Each row comes from the steps of one path. Every step used is in the known rows, and no mark comes twice. Write the path behind each row, first mark first.
Known rows:
d -> z: [ 17   4  24   3   2   0  -5  20  16   1  -8  -3  -4  -8 -10  -5  -1   3
   7 -14   2]
s -> r -> x -> q: [-18 -18 -10  10  12  21  13   7   0 -17  -1  -7  11  -8  -2  -1   6  49
 -17 -16  -2]
s -> r: [ -7 -15  16   1  -3  13  12  -7   5  -4  -6  -5  -9   1  -1   9  -1  37
  -8 -26 -11]
f -> r -> d: [-10  -9   0   8   5  29  -1 -10  -5 -15 -33 -10  14   0  10   8  11  21
  -4 -40 -12]
s -> r -> x: [ -8 -13   2   4   4   5   0   0   1 -12 -12  -2  13   0  -3   2  -3  39
 -18 -13 -12]
r -> s -> z -> d: [ -8   2  45   3   3  14 -25  15  15  -7 -35   6 -38  11  -3  11   3  29
 -26 -56 -11]
r -> s -> z -> e: [-24  -3  50  -7   2 -13  -6  24  13  -3 -15  17 -42   2   5  -9  11   8
  -6 -44 -14]
s -> r -> d -> z: [  3   1  27  -1 -12   2   0 -18   1  11 -24  -6 -10   4 -22  13   1  20
 -33 -24 -14]
a -> e -> u: [ -8 -11  18  -4   1 -10  -1  29  18  -2   8  10  12  -8  26 -16 -18   7
   0 -30  -4]
s -> z -> d -> r -> x -> q: [-23  16   5  13   8  24  -7  18  16   1 -27  -6  -9   3   4   5   8  48
 -12 -42  -4]
z -> s -> r -> x: [ -9  -4  14   1  13   2 -11   0   2  -5 -24  15  -4   6 -17  17 -17  46
 -35 -28 -15]
s -> z -> d -> r -> x: [-13  20  16   6   0   8 -21  11  17   5 -37  -1  -8  12   4   7  -2  40
 -12 -37 -15]
d -> r: [ -7   2   2  -2   1  13  12 -11  15   5  -9 -14  -1  -1  15  -2   3  30
  24 -28 -10]
x -> r -> s: [ -4 -22   4  10  13   8   2 -10  17 -27  -9  -5 -26  10  18 -13  16  32
   9 -32 -11]
e -> z -> d -> r: [-11  20  28  -1   6  29  -8 -13  26  22 -26 -15 -19  12  -1   7 -14  45
 -11 -48 -20]
x -> r -> s -> z -> d: [ -9  -6  34  16   5  13 -20   2  20 -14 -32   4 -54  23   8   3  13  38
 -16 -58 -16]
a -> e -> z -> d -> r -> x -> q: [-19  14   9  -4  13  22 -15  15  34  16  -8 -10   2  -4   7  -5 -20  49
  -9 -37  -5]
d -> r -> s -> z -> e -> a: [-28   8  53  -6 -16  -7  -3  23   9   9 -33   8 -46  14  24  -8   6  15
  10 -50 -18]
x -> r: [ -2 -16  -4  15  13  14   5   1  17 -17   1  -8 -17   6  24 -12  12  26
  16 -21  -9]
s -> r -> d: [-14 -13  12  -1  -3  20   4 -26  -4  -1 -19 -10  -9   7  -1  14   5  34
 -34 -28 -19]
r -> s -> z: [ -6 -13  37   3   7   3  -6  18  13 -10 -22   8 -26  -4  -4  -5   8  17
  -5 -40 -14]
d -> r -> s -> z: [-14  -2  30  -2  -3   0   7  -6  18   3 -27  -1 -23  -1  -1  -3   9  29
  12 -51 -23]

Write each row's path:
[-10  -5  40 -10  12 -10 -22  11  24  17 -15  21  -8  -6 -26   6 -42  42
 -39 -33 -22]
a -> e -> z -> s -> r -> x
[-10  10  20   5  -3 -11  -7  -4  11   4 -11   1 -36  15  12 -11  18   2
 -10 -21  -9]
x -> r -> d -> z -> e
[  6   9  29   4   4 -15 -15   7   6   6 -29  18  -6   4 -38  18 -20  32
 -36 -25 -11]
d -> z -> s -> r -> x
[ -8   3 -12   2   6   6   2  -2  13  -3 -15 -10  20  -1  13  -8   2  34
  13 -13 -10]
d -> r -> x
[-12  11  16  -7  -3  20  -9 -22  15  -3 -32  -8 -21  18  12  13   3  50
  -5 -54 -12]
z -> d -> r -> s
[-12  19  32   3  -6  16  -8   2  19  14 -31  -5 -30  12   6  14   0  38
  -2 -53 -14]
s -> z -> d -> r
[ -4   8  39   8   1  19 -23  26  14   1 -25   3 -31   7   2  11   0  22
 -18 -43  -8]
s -> z -> d
[ -9  17   9  -1  -3  25  -6 -12  16   7 -23 -13 -13  13  17  12  -3  44
   2 -42  -8]
z -> d -> r
[  9   1   8  14   3   5  -7 -10  12  -3 -19  -8 -18  11   1  -6  15  11
  -8 -18  -9]
x -> r -> d -> z
[-15  11  41  -9 -17 -12   0 -13   0  16 -17   5 -28  11 -12  11   3  13
 -33 -28 -14]
s -> r -> d -> z -> e
[-20  -3  60  -2  -5  -5 -16  46   5  -5 -27  16 -48   8  20  -8   6   1
  -7 -39 -10]
r -> s -> z -> e -> a
[-10  -4   8  -7   2   9  11 -19  15  -4 -18  -9  -8   2  11  -5   8  36
  15 -40 -14]
d -> r -> s
[ -9  -7  30  -1   7  10   0  -7   4   3 -17  11 -25   7 -14  24 -16  42
 -25 -43 -15]
z -> s -> r
[ -9 -20  25  14  10   0  -2   6  18 -18 -17   4 -41   6   5 -12  17  26
   5 -43 -18]
x -> r -> s -> z
[-17   4  54   3  -6  -1 -13  57   4   3 -18  11 -40   6  25  -7   2  -5
   0 -27  -6]
s -> z -> e -> a
[ 14  14  38   1  11  -4 -17  21  14   9 -20  16 -20  -2 -23  11 -16   9
 -10 -28  -1]
d -> z -> s
[ -4  17  42  -3 -13  -2 -23  32  -2  10 -28   2 -26  12  15  -2   3 -15
 -18 -13  -1]
r -> d -> z -> e -> a
[-20 -10   4   8  20  18   2   9  -1 -10 -13  11  -5  -2 -17  15  -7  55
 -36 -32  -6]
z -> s -> r -> x -> q
[-12  11  50  -5 -26  -5 -10  11  -9  14 -30   5 -34  17   3  11  -3   7
 -35 -24 -10]
s -> r -> d -> z -> e -> a
[-25 -11  38   7   4 -15  -2  11  18 -10 -11  15 -59  13  16 -16  20  17
   3 -47 -19]
x -> r -> s -> z -> e
[  9  17  32  -1   9   2 -24   3   5  12 -34  11 -20   3 -23  17  -6   8
 -35 -29  -8]
r -> d -> z -> s
[  6   9  20  11  11   2 -18  -9  11   4 -30   8 -36  14 -12   9   2  16
 -25 -32 -12]
x -> r -> d -> z -> s
